What can hang from each mark
Z494: Z773
Z469: Z773 Z828
Z36: Z59 Z588 Z773
Z59: Z36 Z494
Z773: Z36 Z469 Z494
Z588: Z36

Every row comes from one small tree of marks. Brackets hold a mark, then the marks that hang from it, in the order of their numbers. Every link used is in the known rows. Which tree was each row made from?
Known rows
[Z494 [Z773 [Z36 Z59 Z588]]]: [ 16.6  -0.1 -16.9  -6.6 -21.5  43.1  31.8  40.1   6.4 -21.5  29.6 -41.5
  -0.4 -29.4 -44.2  -7.0  10.9  15.8 -20.2]
[Z59 Z494]: [  5.5  62.9 -18.9  27.0 -19.6   1.2  -0.7  -1.9  34.1  51.3 -50.5  -1.9
  22.6  -8.2  -1.0   8.6  11.1   5.2 -33.0]
[Z588 Z36]: [  4.7  61.4 -59.4  47.9  -4.4 -15.2   2.9  28.8  21.6  47.9 -21.2 -20.0
  43.8 -16.9 -25.7  59.1  19.5  22.8  -1.0]
[Z588 [Z36 Z773]]: [-14.0  60.2 -39.4  35.8   3.4 -12.6  -6.3  13.8  19.5  35.5 -24.3  -2.8
  35.1  -4.9  -0.7  49.8  13.7   4.1  -0.6]
[Z59 [Z36 Z588] [Z494 Z773]]: [  0.6  11.7  -7.4  21.3 -26.2  38.8  20.2   5.8  25.9  39.1   5.2 -69.5
  29.2  -0.7 -20.9 -11.4  14.0  18.5 -10.5]
[Z59 [Z494 [Z773 Z36 Z469]]]: [ 24.7  45.7 -36.9  33.2  -9.6  46.2  -6.9  12.9  44.4  -4.9 -26.0 -18.8
  -4.9  -3.0 -32.9  32.9  -6.3  26.9 -36.6]
[Z494 [Z773 [Z36 Z59]]]: [  9.0  33.7 -47.8  15.0 -10.0  22.7  36.0  46.3  20.0 -16.2   7.8 -30.3
   4.5 -27.2 -38.8  13.1   8.9  12.7 -10.5]
[Z469 Z828]: [ 11.6  41.5 -30.0  45.2  11.2   5.2 -10.2 -16.4  17.6  28.1  -3.6  10.5
  38.8 -37.4 -14.8  13.6   3.7  28.2 -35.0]
[Z59 [Z36 Z588] [Z494 [Z773 Z469]]]: [ 10.5   4.3 -14.4  26.3 -11.3  44.6   9.4  -7.2  21.7  34.7   6.9 -62.9
  15.8  14.6 -28.0  10.3   3.7  33.9 -10.7]
[Z773 [Z36 Z588] [Z469 Z828] Z494]: [ 13.8  11.0  13.8  13.1  12.6  41.0 -23.5 -45.0 -13.1  -7.5  35.9  10.5
   6.7 -11.7 -25.0  17.1  -5.5  63.9 -49.9]
[Z773 [Z469 Z828] Z494]: [  7.3  43.3 -31.0  50.4  27.1  -3.0  -9.9 -61.4   0.3  15.9  25.3   0.0
  18.1  -1.6 -17.9  21.6  -1.0  49.7 -41.8]
[Z588 [Z36 Z59]]: [  0.1  52.1 -53.1  25.1  -7.6 -41.7  15.9  47.5   8.3  31.3 -17.0 -15.5
  25.5 -23.8 -20.9  49.4  20.1   9.5  14.0]
[Z494 [Z773 [Z36 Z59] Z469]]: [ 18.0  22.9 -57.2  22.1   7.7  26.1  26.2  32.8  15.9 -20.9  11.9 -27.7
  -8.3  -9.0 -45.3  33.3  -1.0  29.2 -11.2]
[Z588 [Z36 Z59 [Z773 Z469 Z494]]]: [-23.7  52.8 -32.4  11.6  12.8 -47.0  12.0 -16.0 -12.1   7.2   6.1  -9.6
  -1.4  25.6   2.1  45.4  12.5  12.6  15.9]
[Z59 [Z36 Z588 [Z773 Z469 Z494]]]: [-40.6   9.6   3.3   7.4  19.7  24.5  17.3 -64.2 -19.9  50.7  31.7 -32.5
  23.1  56.2   6.4  10.4   9.3  40.2   0.7]
[Z773 Z469 Z494]: [ -8.1  47.5 -44.2  41.6  17.3  -2.4  18.1 -47.4   3.8  34.8   9.9 -26.3
  14.4  31.0 -20.1  20.5  12.2  41.9 -27.1]
[Z36 Z588]: [  5.6  19.9  -8.5  17.9 -11.5  28.9  12.4  -2.0   9.1  44.2   0.3 -20.1
  28.1  -7.6 -23.4  -1.3  17.4  24.0 -28.9]
[Z469 [Z773 Z36]]: [-13.4  37.5 -24.6   8.2  13.4  26.2   8.3  29.6   3.7  40.1 -28.3  -4.1
  18.1   9.5   5.9  47.0   3.8  35.8   6.9]
[Z588 [Z36 Z59 [Z773 [Z469 Z828]]]]: [  5.9  36.2 -27.7  21.2  23.7 -33.3 -26.7   1.1   1.1  -3.7  -5.0  34.2
   8.0 -24.6  -0.8  60.7  -5.9  13.8   3.3]
[Z773 Z36 Z494]: [-16.2  58.3 -28.3  23.6  -0.6  16.6  16.6 -14.9   6.4  24.0   3.5 -13.4
  26.0   7.5 -14.4  17.4  13.9  38.6 -28.6]

Write each row's tree
[ -2.2  10.0   7.0 -18.9  -1.9  18.9  17.5 -12.2 -24.2  -0.6  27.7 -10.3
 -11.4  10.8 -22.6  10.1   8.0  44.1 -20.7] => [Z773 [Z36 Z59 Z588] Z469 Z494]
[ 18.8  32.8 -60.8  48.5  12.3  52.8  14.3  14.7  32.2  -8.1   4.6 -29.3
   7.6  -3.1 -49.8  44.0  -3.2  43.3 -26.5] => [Z494 [Z773 Z36 Z469]]
[  7.4  42.4 -20.4  34.1  25.3  19.9 -19.5 -41.8   0.9   0.2  15.5  18.6
  15.0 -10.5 -21.3  36.2  -8.3  61.6 -43.4] => [Z773 Z36 [Z469 Z828] Z494]
[-13.6  37.6 -12.9  21.4  23.1 -15.1   2.5 -36.0 -15.9  27.3  16.1 -14.2
  23.3   5.0  15.9  13.3   7.2  38.5  -6.5] => [Z469 [Z773 Z494] Z828]
[ -3.9   8.8  31.1  -9.0   8.3  30.2 -11.7 -20.3 -27.3   6.9  27.7  -4.3
  10.3  -4.6   7.3   8.4   2.3  53.3 -18.5] => [Z469 [Z773 [Z36 Z588] Z494] Z828]
[-57.1  50.6 -20.4  22.7  17.7  -3.3  29.6 -49.2  -4.1  58.5  10.2 -31.5
  44.2  39.5  16.3   7.2  17.7  22.5  10.9] => [Z59 [Z36 [Z773 Z494]]]
[-28.4  19.7  17.5 -23.9 -13.3  -7.5  29.6 -38.4 -23.1   9.3  28.7 -18.0
   0.8  16.7   8.6 -31.5  22.1  -5.2 -13.4] => [Z36 Z59 Z588 [Z773 Z494]]
[-19.4   4.1  21.6 -42.4  -4.0   8.4  30.7  10.0 -39.1  12.1  20.3 -25.1
  -7.8  17.8  11.4   1.6  16.3  31.9   9.3] => [Z469 [Z773 [Z36 Z59 Z588] Z494]]
[-29.1  39.9 -20.0   3.1  19.1 -22.9  25.4 -48.1 -13.0   8.7  10.8  -1.6
  -7.5  37.4   8.3   5.0  10.0   7.6  -5.6] => [Z36 Z59 [Z773 Z469 Z494]]
[-14.8   9.7  14.2 -18.3 -11.3   6.8  19.6  -4.1  -9.5  17.5   1.4  -1.3
   4.5  -1.0   4.0 -17.5  16.3  -9.2  -6.9] => [Z36 Z59 Z588 Z773]
[ 10.4  44.0 -31.6  48.1  28.1  -8.5 -40.7 -15.8  13.3   8.2  -6.8  30.8
  23.9 -19.6  -5.9  71.4  -9.1  27.1 -11.4] => [Z588 [Z36 [Z773 [Z469 Z828]]]]
[ -7.0  44.5 -42.3  17.7  15.2 -30.9  -1.3  16.3   2.4  15.6 -17.6   9.1
   3.5   5.7  -1.2  63.6   5.0   6.0  17.5] => [Z588 [Z36 Z59 [Z773 Z469]]]
[-11.2  66.6  -9.7  -1.1 -24.0 -43.7  -7.4  26.9  19.1  22.7 -51.2  11.9
   5.9 -11.8  21.4  34.8  11.9 -25.3   8.2] => [Z588 [Z36 [Z59 Z494] Z773]]
[-19.1   8.4  13.7 -15.9   4.7  -0.1  19.0 -51.6 -25.8   1.0  30.9 -10.9
 -15.8  35.3   3.9 -12.1  11.7  10.6 -14.6] => [Z36 Z59 Z588 [Z773 Z469 Z494]]
[ 23.4  13.3  -3.5  -5.1 -42.9  13.0  25.1  20.6  18.6  -6.2   4.0 -47.3
  -6.1 -23.0 -24.8 -29.9  16.7 -10.1 -27.3] => [Z36 [Z59 [Z494 Z773]] Z588]
[ 27.4  39.2   5.1   1.1   0.3   1.3 -33.1   3.7  12.2  -1.8 -33.3  52.6
 -10.5 -37.2  -6.2  35.3 -15.5  27.4 -33.5] => [Z773 [Z36 [Z59 Z494]] [Z469 Z828]]
[-14.6  55.1   4.6  -8.7 -21.7 -18.7   6.8  -4.7  17.5  27.4 -47.5  19.9
  -2.4  -1.6  26.3  -6.4  10.9 -28.2 -13.7] => [Z36 [Z59 Z494] Z773]
[ -9.4  45.3  -0.1  -2.1  -4.0 -14.9  -3.0 -16.9  14.1  21.5 -44.0  26.7
 -17.6  14.5  20.8  16.8   0.3 -12.0 -13.2] => [Z36 [Z59 Z494] [Z773 Z469]]
[ 19.8  24.6 -18.8  14.9  22.2  10.3 -13.4   5.2   1.3  -2.7  -3.8  40.9
   2.0 -35.3 -20.0  42.1 -13.2  40.6 -20.7] => [Z773 [Z36 Z59] [Z469 Z828]]
[-26.6  35.4 -13.4 -21.7   7.4 -14.0  35.7  14.6 -26.9  17.4   1.7 -16.6
  -3.5  20.5  16.9  20.6  14.4  29.7  17.1] => [Z469 [Z773 [Z36 Z59] Z494]]
[ 30.3   5.0  -6.4   1.7 -25.5  19.4  12.9   7.0  16.7 -12.0   4.9 -39.1
 -23.0  -6.2 -30.5 -10.2   8.3   5.0 -25.5] => [Z36 [Z59 [Z494 [Z773 Z469]]] Z588]
[-10.1  20.3  12.0   6.8 -21.0  21.9   4.4  -5.2  12.2  74.5 -21.6 -28.5
  37.7   2.6   1.1   0.2  13.6  23.9 -10.0] => [Z59 [Z36 Z588] Z494]
